Each row comes from the steps of one walk. Every step used is in the known rows, and no mark comes twice. Write the walk behind each row, first mark first.
Known rows
C Q: [  6 -25 -26 -21 -31  33  20   6  10  30 -12   1 -10   5   1   2  15  28
  11  14  23  10   8  -4  24   0  -8  -2  -2  18 -24 -11]
Z K E X P: [  7 -33  -7 -35 -13  17  45  11  20  17 -16  34  -1  11 -39  10 -13  21
  51  42  25  20  20   3  23  14  15   1  -6   8 -32   1]
J E: [ -4 -29  -4 -22  -3   8   4   7  -4  24  -8  15   5  21 -23 -15  -2  17
  21  19  21  10   4 -10  37   6  -3  -9   1  -8 -28 -22]
W L G Z K: [  0  -7  24   1   0   5   7  -2  -3  27   1  12 -24  23 -10 -12 -12   8
  35   5   3  -1  32  38  17  -2 -16  14 -16  17  -3  -1]
T J E K: [ -3 -26  16 -23 -16  23  10  10   8  32  -5  34  -9  25 -35 -16 -10  17
  12  13  15  -7  12   3  27  13 -15 -15  -5   2 -32 -12]
J E K Z G: [-11 -32   1 -28  -8   1   6  -3 -13  39   3  20  -5  23 -49 -14 -21  28
  28  33  15  -5  14   5  26   4  -3   8   6 -10 -42  10]
W L G Z: [ -6 -17  19  -2   9   4   2   1   1  24  -1   5 -22  24   4 -15 -10   9
  28   6   1  -5  21  36  19  -7 -13  16 -15  12   3  -8]
C Q P X E K Z G: [  8 -45 -23 -34 -14   9  36 -14 -11  26 -10  28  -9   2 -45   3  -4  28
  25  50  -1   2   0  -2  -6   0  -6   6  -6  16 -40   5]
Z K E: [  1 -25  -9 -25 -24  11  34   6  -1  26  -4  26 -21  15 -42 -11  -8  17
  40  23  18   7  16  -2  32  14  -2 -11   2  -5 -36  10]
C Q P X E K Z: [ 19 -48 -27 -28 -10   9  35  -7  -8  24 -11  19  -8  -6 -40  -1   3  24
  23  52  10   0  -7  -4  -8  11 -14 -10  -4  11 -48   7]
R Z: [  2 -47   1 -43 -11  12  10  10  11  22  -9  -1 -12   9  -6 -21   9   9
   5  31   8   7  11  18  29  10  10 -16   2   2  -9 -14]
W L G Z R: [-19 -10  25  -4   2  11   7  -3  -7  20  -2  -3 -27  19  -1  -4 -11   2
  34   2  -9  -9  28  40  19  -8  -6  16 -15  13  15 -14]
L G Z: [-11 -26  -2 -11  -2   4  14  -3  12  11  -1  19 -26  20  -1 -18  -4   6
  25  24   4   6   9  41  18  -2 -10  11  -7   3  -7 -18]
P X: [ 11 -36   2 -22  -6  13  21  20   3  17  -8  15 -11  21 -18  -1  23   3
  16  28  21   5  23  -9  25   9  -3  -3  15   3 -13 -22]
W L G: [ -3  -8   8  -1 -10  14   4   9  -6  25  -3   5 -23  22   7  -9 -11  16
  32  -8   9  10  24  22  23   0  -7  22  -3   6  10 -11]
T J E X P: [ -2 -42  21 -33  -2  25  20  18  29  19 -20  40  16  24 -19   7  -6  24
  18  33  14  15   7  -1  28  13  12 -12 -15  13 -19 -38]
R Z G: [-11 -43   7 -51 -17  12  11   1   7  24  -6   9 -14  19 -11 -16   0  12
   8  28  -5   9  20  20  32  -4  19   5  -2  10   2 -15]
X E: [ -5 -45 -12 -32 -12   3  27   9 -15   9  -5  25 -10  11 -15 -25  -6  18
  19  15  10  12   1  -2  10  -1   7   0  -1  -7 -21 -12]
K Z: [  1 -47  -1 -21 -16   3  19  12   0  30   7   3 -13   4 -16 -13   3  29
  19  30   9   0   1   8  26  19   3 -10  15  -8 -26   3]
N P X E: [  1 -65  -2 -34  -4 -11  12  13 -18  -7 -14  22 -11  17 -24  -3  22  14
  17  43  25   9  14   7  19   3 -10   4  -9  -4  -1 -11]
T J E X P Q C: [  5 -34  11 -46   1  36  25  12  37  14 -20  33  31  23 -31   5  -1  30
  33  45   4   9   8 -19  25   6   3 -31   7  15 -18 -31]
E X P Q: [ 16 -42 -10 -35  -7  30  37  20  32   8  -8  10  26   9 -11  19   9  21
  36  43  20  27  16   6   9  -4  21   2  15  24  -7 -26]
X P Q C: [ 27 -16 -15 -31   2  30  33   1  21   9   8  14  33   9 -19   2  18  29
  50  40   3   8  13  -6  24   9  -2 -22  29  17   4  -9]
Q P N: [ 21 -28 -21 -17 -11  17  33   8 -12  14  18  18 -10  -8 -30 -14   3  14
  25  15 -12  34 -19  13  25   3   4  -2   1  -3  -1 -20]
J E K Z G L: [-18 -22   6 -21  -7  -2  11  -1 -14  43   4  20  -4  18 -54 -20 -24  17
  28  21  13 -14  21  14  32   3  -9  17   6  -3 -40  11]
P N: [  9 -30 -22 -20 -16  23  25  23 -17  21  20  13 -22   4 -16 -14  10  16
  15   9   9  28  -1   7  29  -6  11   6   7 -15   2 -13]
L G Z K E J: [-15 -18   6 -15 -15   7  28  -7  10  16   2  38 -32  35 -29  -9 -19   4
  35  24   2  -9  13  45  13   5 -17  -5 -13  -5 -22  -2]
L G Z R: [-25 -19   3 -13 -10  12  21  -7   5   6  -3   9 -31  15  -7  -6  -6  -3
  31  19  -8   1  15  45  19  -5  -2  12  -6   4   7 -24]

Which walk is each row?
[ 21 -35 -30 -26 -12  19  36  -7  -2  17 -16  25  -5  -1 -36  -1   7  16
  23  37  13   8   0  -8  -6   3 -18  -4  -8  19 -38  -5] : C Q P X E K
[ -4 -54  -1 -57 -17  12  29   9  21  23 -26  12 -19  10 -36 -11 -13   9
  24  49  17  13  17  10  25   9  18 -16  -8  -2 -36   0] : R Z K E X
[ -1 -34   4 -26  -1  -2  29  -3   8  26  -2  25 -19  14 -42 -19  -5   9
  32  40   9 -11  12  18  26   6 -10 -18 -13   5 -41  11] : G Z K E
[-11 -65   3 -36 -12 -11  18   5 -30   1  -6  11 -22   7 -46   4   9  14
  27  53  17 -10  21  21   8   8  -8   5  -3 -10 -10  11] : N P X E K Z R
[  6 -51   0 -54  -5  12  35   7  24  19 -22  24  -1   8 -32   1  -9  14
  35  60  18  17  18  18  23  17  25 -14 -12   6 -25  -1] : R Z K E X P
[-12 -32   0 -30 -21  17  30  10   6  23   1  25 -15  32 -24  -6 -10  16
  23  15   9 -15  -1   4  27  11  -8 -18   1 -15 -25  -2] : K E J
[  4 -42   7 -34  10   3  40   2  27  18 -11  32   2  11 -40   1 -11  13
  43  58  14   2  16  22  18   5   6  -6 -21  17 -37   4] : G Z K E X P
[-15 -50 -13 -43 -13  13  33  19  22  18 -25  15 -16  12 -25  -5 -17  18
  32  36  22  12   4  -8  26   0  15   3  -3  -7 -36  -7] : K E X
[  0 -50 -25 -40   3  18  45  22  10  13  -4  31  -5   6 -26   7 -12  24
  40  48  19  30  -5   2  24  -2  30   8  -8 -14 -14  -7] : K E X P N
[  1 -52 -21 -43   0  20  44  15  27   9 -15  19  14  13 -25  13  -4  24
  46  58  20  16   3  -1  16  -1  23  -7   8   4 -23  -9] : K E X P Q
[ -8 -33  19 -23 -13  20   8  12   8  26  -9  32  -5  27 -21 -14  -2  20
   8  14   8   0   3  -5  37  13  -5 -24  -8   1 -23 -29] : T J E
[ 18 -23 -27 -19 -25  28  28  -5  13  24 -11   6  -1  -7 -13   1  10  26
  20  19   4  17  -9   1  21   7 -13  -9  -8  27 -24 -16] : C Q P
[ 10 -35 -14 -39 -19  17   8   4  10   1  -2  -7   8   9 -25  -5  24  31
  35  37  11   6  14   5  33  -1 -25 -16  20   9   5   0] : N P Q C
[ -2 -59  10 -35 -12  -3  14  14 -16  -6  -7  29  -8  30 -25   4  19  12
  10  33  19  -3  15  14  12   4 -17  -3 -10  -6   1 -15] : N P X E J
[  0 -42   4 -27   0 -12  41  -6 -19  19   1  38  -8   3 -65 -17 -14   2
  34  36 -14  -7  10  13   3   8  -4  16   4  10 -29   4] : Q P X E K Z G L
[  5 -40 -22 -53   4  24  45   9  36   9 -19  20  19  11 -33   6  -8  29
  58  60  13  11   5 -17  21   3  13 -15  15   3 -23  -2] : K E X P Q C
[-13 -24  -6 -14  -6  -1  25  -9   8  16  -4  32 -35  23 -28 -18 -16   5
  41  35   7   4  11  38  20   4 -10   3 -11  -3 -25   1] : L G Z K E
[ -6 -30  -3 -24   5   4  36  -4  26   8 -13  41 -14  19 -25   3 -20  11
  53  52  13  16  16  42  11   4   6  14 -19  10 -20  -7] : L G Z K E X P
[ -4 -32 -16 -22   7   9  42   3  10   8   1  44 -23  14 -30   3 -18  10
  50  53  10  31   7  44  11  -5  15  19 -21  -6 -10  -7] : L G Z K E X P N
[  7 -42 -10 -35   9  21  22  13  20  11 -16  16  38  20 -25  15   1  23
  36  50  27  25   8  -8  19  -4  16  -8   6   9 -22 -32] : J E X P Q
[ 10 -36   7 -39 -22  15  18   7   7  26  -6   6 -14   8 -24 -17   6   7
  14  29  11  11  24  20  28  15   7 -18   1   8 -17  -5] : R Z K
[ 22 -27 -18 -15   1  22  33  17 -10  14  25  29   4   2 -11   2  14  23
  29  25  10  31   1  16  27   5  18   7   2  -3  16 -15] : X P N
[ -7 -38   3 -31 -21  13  30  11 -12   9   3  32  -5  27 -17 -16  -9  16
  11   2   3  -3   1   5   2   1  -2  -8  -1 -10 -17 -15] : X E J
[-17 -34  -4 -25  -8   4  30  -1  23  12 -19  29 -33  20 -29  -8 -24   6
  42  41  12  13  16  35  13  -3   0  12 -16   1 -32  -6] : L G Z K E X
[-16 -59   8 -33  -9 -20  17   5 -29  10  -2  27 -20  14 -51  -9   1  12
  24  44  15 -12  30  29  16   0 -14  29  -4   2 -11  17] : N P X E K Z G L
